What can hang from each mark
nerif: fali
fali: dito kunoz nerif tomu
tomu: fali
dito: fali mafuf
vomiv: kunoz
mafuf: dito
kunoz: fali vomiv
novol: kofodi nerif

Known rows, with every way that one mark hangs from another
mafuf(dito(fali(kunoz nerif tomu))): [-10   1 -20  13   4   3  -2   1  -6   4  -8  15   8   7  -4  -6  10   3
  -5  -6]
nerif(fali): [ -7  10   9   1   0  -2  -1  20  14  -9  10  -2 -35   0   1  -7   7  -3
   5   6]
tomu(fali(kunoz(vomiv) nerif)): [-10  13 -18   7  -2   2  -6  20   4 -21   9   3 -29   1  -4  -5   2  -5
  -8  -5]
tomu(fali(dito kunoz(vomiv) nerif)): [ -8  15 -19   2   1   3  -5   4   2 -24  10   5 -33  -3  -1   3   2  -7
 -12  -3]
novol(kofodi nerif(fali)): [-12  -5  10   2  -4   2   1  51   9  -5   3  -3  40   4  -8  -1   0 -12
   2  12]
mafuf(dito): [ -6  -3  10   3  -7  -2   1  -7  -1  14   1   5  16   0  -5   0  14  -3
 -15  -6]
nerif(fali(kunoz)): [ -6  13  -7   0   2   3  -2  20  13 -18  20   1 -36  -1  -3  -9   4  -3
   7   2]
vomiv(kunoz(fali(tomu))): [-10  -2  13 -15   1  -1  -4  17 -11  15 -10  -2   0  -9  -4 -20  -2   3
  15 -12]
novol(kofodi nerif(fali(dito))): [-11  -4   9  -2  -2   2   1  39   7  -7   4  -1  37   1  -7   5   0 -14
   0  13]
tomu(fali(dito)): [ -9   9  -6  -5   2  -5  -2 -16  -3 -13   8   3 -21  -9   0   8   2  -7
  -8   0]
dito(fali(kunoz(vomiv) nerif) mafuf): [ -8   7 -47  12  14  12  -3  13  -6 -26 -18   8  25  17  -1  -4   4   3
   9   9]
nerif(fali(dito kunoz tomu)): [ -8  14 -18  -3   8   4  -4  12  14 -17  15   9 -58  -6  -3  -8  -2  -3
  11   1]
tomu(fali(dito(mafuf) kunoz)): [-11  14 -33  -7   7   3  -3 -16  -3 -24  14   6 -15  -6  -6   6   0  -7
  -5   0]
dito(fali): [ -3  -2 -13   6  11  -1   0  -7 -13 -10 -11   5  20   6   6   0   2   3
  11   6]
kunoz(vomiv): [-1 -7 14  3 -7  0 -3 22  5 -7 -4 -1  6  0  2 -7  3 -7  2 -1]
kunoz(fali(dito) vomiv): [-4 -6 17 -7 -8 -1 -3 23 -7  7 -3 -5 22 -5  3 -7 14 -7 17  1]
fali(dito(mafuf) nerif): [ -1  13 -21   0   9  10  -2 -10   3  -7 -13   3 -12   7   2  13   2   1
 -15   8]
novol(nerif(fali(tomu))): [ -8  -1  -5   7   0   1  -2  37   9  -7   4   3   6   0  -6 -10  -5  -7
   4   4]
fali(dito(mafuf) kunoz(vomiv) nerif): [ -1  13 -34   1   6  16  -4   5   5 -24  -2   7 -12   6  -2   5   1  -3
 -10   3]
dito(fali(kunoz nerif tomu) mafuf): [-11   9 -63  13  20  13  -4  11  -5 -20 -21  14   5  17  -5  -7  -4   8
  15   7]
dito(fali(tomu) mafuf): [-12   0 -44   7  18   6  -3   2  -7 -12 -24  11  20  11  -2  -5  -3   4
  21   9]
kunoz(fali(dito nerif tomu) vomiv): [ -7  -2   3   1  -5   2  -6  41   0  10 -14   0  -7   0   2 -13   9  -2
  17  -1]
tomu(fali(dito kunoz nerif)): [ -8  18 -26   0   5   3  -4  -7  -1 -21  12   6 -36  -3  -2   6   1  -4
 -13  -3]
tomu(fali(kunoz)): [-10  11 -22   0   1  -1  -3   0  -2 -18  17   4 -19  -5  -6  -2   0  -5
  -2  -5]
dito(fali(tomu)): [ -7  -3 -23   9  13  -1  -3   2 -10  -6 -16  11   3   5   3  -7  -5   5
  19   3]
dito(fali mafuf): [ -8   1 -34   5  16   5   0  -6 -11 -15 -19   6  37  12   0   1   3   3
  13  12]

Rows
[-10  12 -17   3   4   3  -4  28  16 -14  14   7 -54  -2  -5 -15  -2  -1
  14  -1]  nerif(fali(kunoz tomu))
[-12  12 -11  -3   8   3  -4  13  16 -11   1   6 -47  -2  -1  -5   0  -4
   9   7]  nerif(fali(dito(mafuf) tomu))
[-11  17 -20   0   5   1  -4  -6   1 -14  -2   3 -25   0  -1   9   4  -4
 -14   3]  tomu(fali(dito(mafuf) nerif))
[ -8  -2 -11   7   2   0   1 -12 -10   1   1  11  28   3  -4  -2  13   0
  -5  -4]  mafuf(dito(fali(kunoz)))
[-12   6 -47  14  18   8  -4  12  -4 -12 -31  11   7  17  -1  -5  -2   7
  13  10]  dito(fali(nerif tomu) mafuf)
[-10  -6  -4  -5  -3   3  -5  32  -2   7 -12   0  14  -3  -3 -13   8  -5
  25   1]  kunoz(fali(dito(mafuf) tomu) vomiv)
[ -3   9 -20   4   9   6  -5   2   6   1 -16  11 -48   1   2   2  -8   4
  -5  -1]  fali(dito nerif tomu)
[-11  11 -17  -6   5  -2  -3 -15  -2 -15   5   3 -13  -6  -3   8   2  -8
  -7   3]  tomu(fali(dito(mafuf)))
[ -6   2 -35  16  12   7  -6  22  -5 -18 -15  13  -9  10   2 -12  -4   5
  14   0]  dito(fali(kunoz(vomiv) nerif tomu))
[-6 -5  6 -8 -5  2 -3 23 -6  4 -6 -5 30 -2  0 -6 15 -7 18  4]  kunoz(fali(dito(mafuf)) vomiv)
[ -2   9 -34   6   6  12  -7  17   9 -16  -5  14 -48   0  -2  -5  -9  -1
  -1  -6]  fali(dito kunoz(vomiv) nerif tomu)
[ -9  10  -1  -2   6   0  -3  13  15  -8   6   6 -55  -5   1  -6   0  -4
   8   4]  nerif(fali(dito tomu))
[ -6   3 -44  -4   9  13  -6   4   6 -20  -1  14 -18  -4  -8  -4 -10  -6
  11  -2]  fali(dito(mafuf) kunoz(vomiv) tomu)
[ -8   2 -13  11   2   2   0  -6  -8   2  -4  11  19   8  -3  -1  14   2
 -10  -4]  mafuf(dito(fali(kunoz nerif)))
[  0  10 -39 -10  11  12   0 -24  -3 -20  10   8   3  -3  -6   9  -3  -3
  -1   3]  fali(dito(mafuf) kunoz)
[-11  15 -28  -3  10   7  -4  12  15 -20  11   9 -50  -3  -6  -7  -2  -3
  12   4]  nerif(fali(dito(mafuf) kunoz tomu))
[ -8  -1  -1  11   1  -1   0  -5  -7   7 -11   9  21   8   0   0  16   2
 -12  -2]  mafuf(dito(fali(nerif)))
[ -9   3  10 -15   4   1  -5  12 -11  13 -13  -1 -11  -8  -1 -14  -2   3
   8  -9]  vomiv(kunoz(fali(dito nerif tomu)))
[ -5  12  -1  -4   2   3  -3  14  13 -24  19   3 -38  -5   1  -4   5  -8
   4   4]  nerif(fali(dito kunoz(vomiv)))
[-3 -1 13 -1 -8  2 -4 32 -3  6 -9 -5 10  1  4 -6 15 -3 10  2]  kunoz(fali(dito nerif) vomiv)
[ -9   7 -21  -2   5   5  -4  19  -4  14 -14   1  -4   4  -3  -5   6   5
  16   3]  kunoz(fali(dito(mafuf) nerif tomu))
[ -7  13 -11  -5   4   7  -3  14  14 -26  15   3 -30  -2  -2  -4   6  -8
   5   7]  nerif(fali(dito(mafuf) kunoz(vomiv)))
[ -8  10 -11  -1   4   4  -5  23  17 -20  13   8 -55  -6  -1 -10  -1  -7
  12   1]  nerif(fali(dito kunoz(vomiv) tomu))
[-11  20 -36  -1   7   6  -4  -7   1 -23   8   6 -27   0  -5   7   1  -4
 -12   0]  tomu(fali(dito(mafuf) kunoz nerif))
[-10   7 -15   1  -3  -1  -4  11   1 -22  15   3 -16  -5  -5  -5   1  -9
  -1  -6]  tomu(fali(kunoz(vomiv)))
[-11  -1  -8  13   3   0  -2   1  -5  10 -15  13   9   7  -2  -5  12   3
  -7  -4]  mafuf(dito(fali(nerif tomu)))
[ -2  14 -43   4  11  12  -6   1   5 -11  -1  15 -51   1  -3   0 -11   4
  -2  -5]  fali(dito kunoz nerif tomu)
[ -6   6 -42  14  15   6  -4  10  -7 -15 -13  14 -12  10   1  -8  -6   8
  13   1]  dito(fali(kunoz nerif tomu))
[ -8   5  10 -17   4   3  -3   5 -13   9 -12  -4   6  -5  -1  -9   3   2
   3  -5]  vomiv(kunoz(fali(dito(mafuf) nerif)))
[-11  11 -26  -5   3   3  -4  -5   0 -27  12   6 -12  -6  -5   3   2 -11
  -4  -1]  tomu(fali(dito(mafuf) kunoz(vomiv)))
[-10  -3 -17   8   4   1  -1  -6  -8   4  -3  15  16   3  -6  -6   9   1
   0  -6]  mafuf(dito(fali(kunoz tomu)))
[ -7  17 -18  -6   8   6  -2   3  12 -23  17   4 -33  -2  -3   0   4  -5
   4   7]  nerif(fali(dito(mafuf) kunoz))
[ -4  11 -42  12   6  11  -6  24   8  -7  -3  12 -45   7  -7 -11 -10   7
   3  -8]  fali(kunoz nerif tomu)
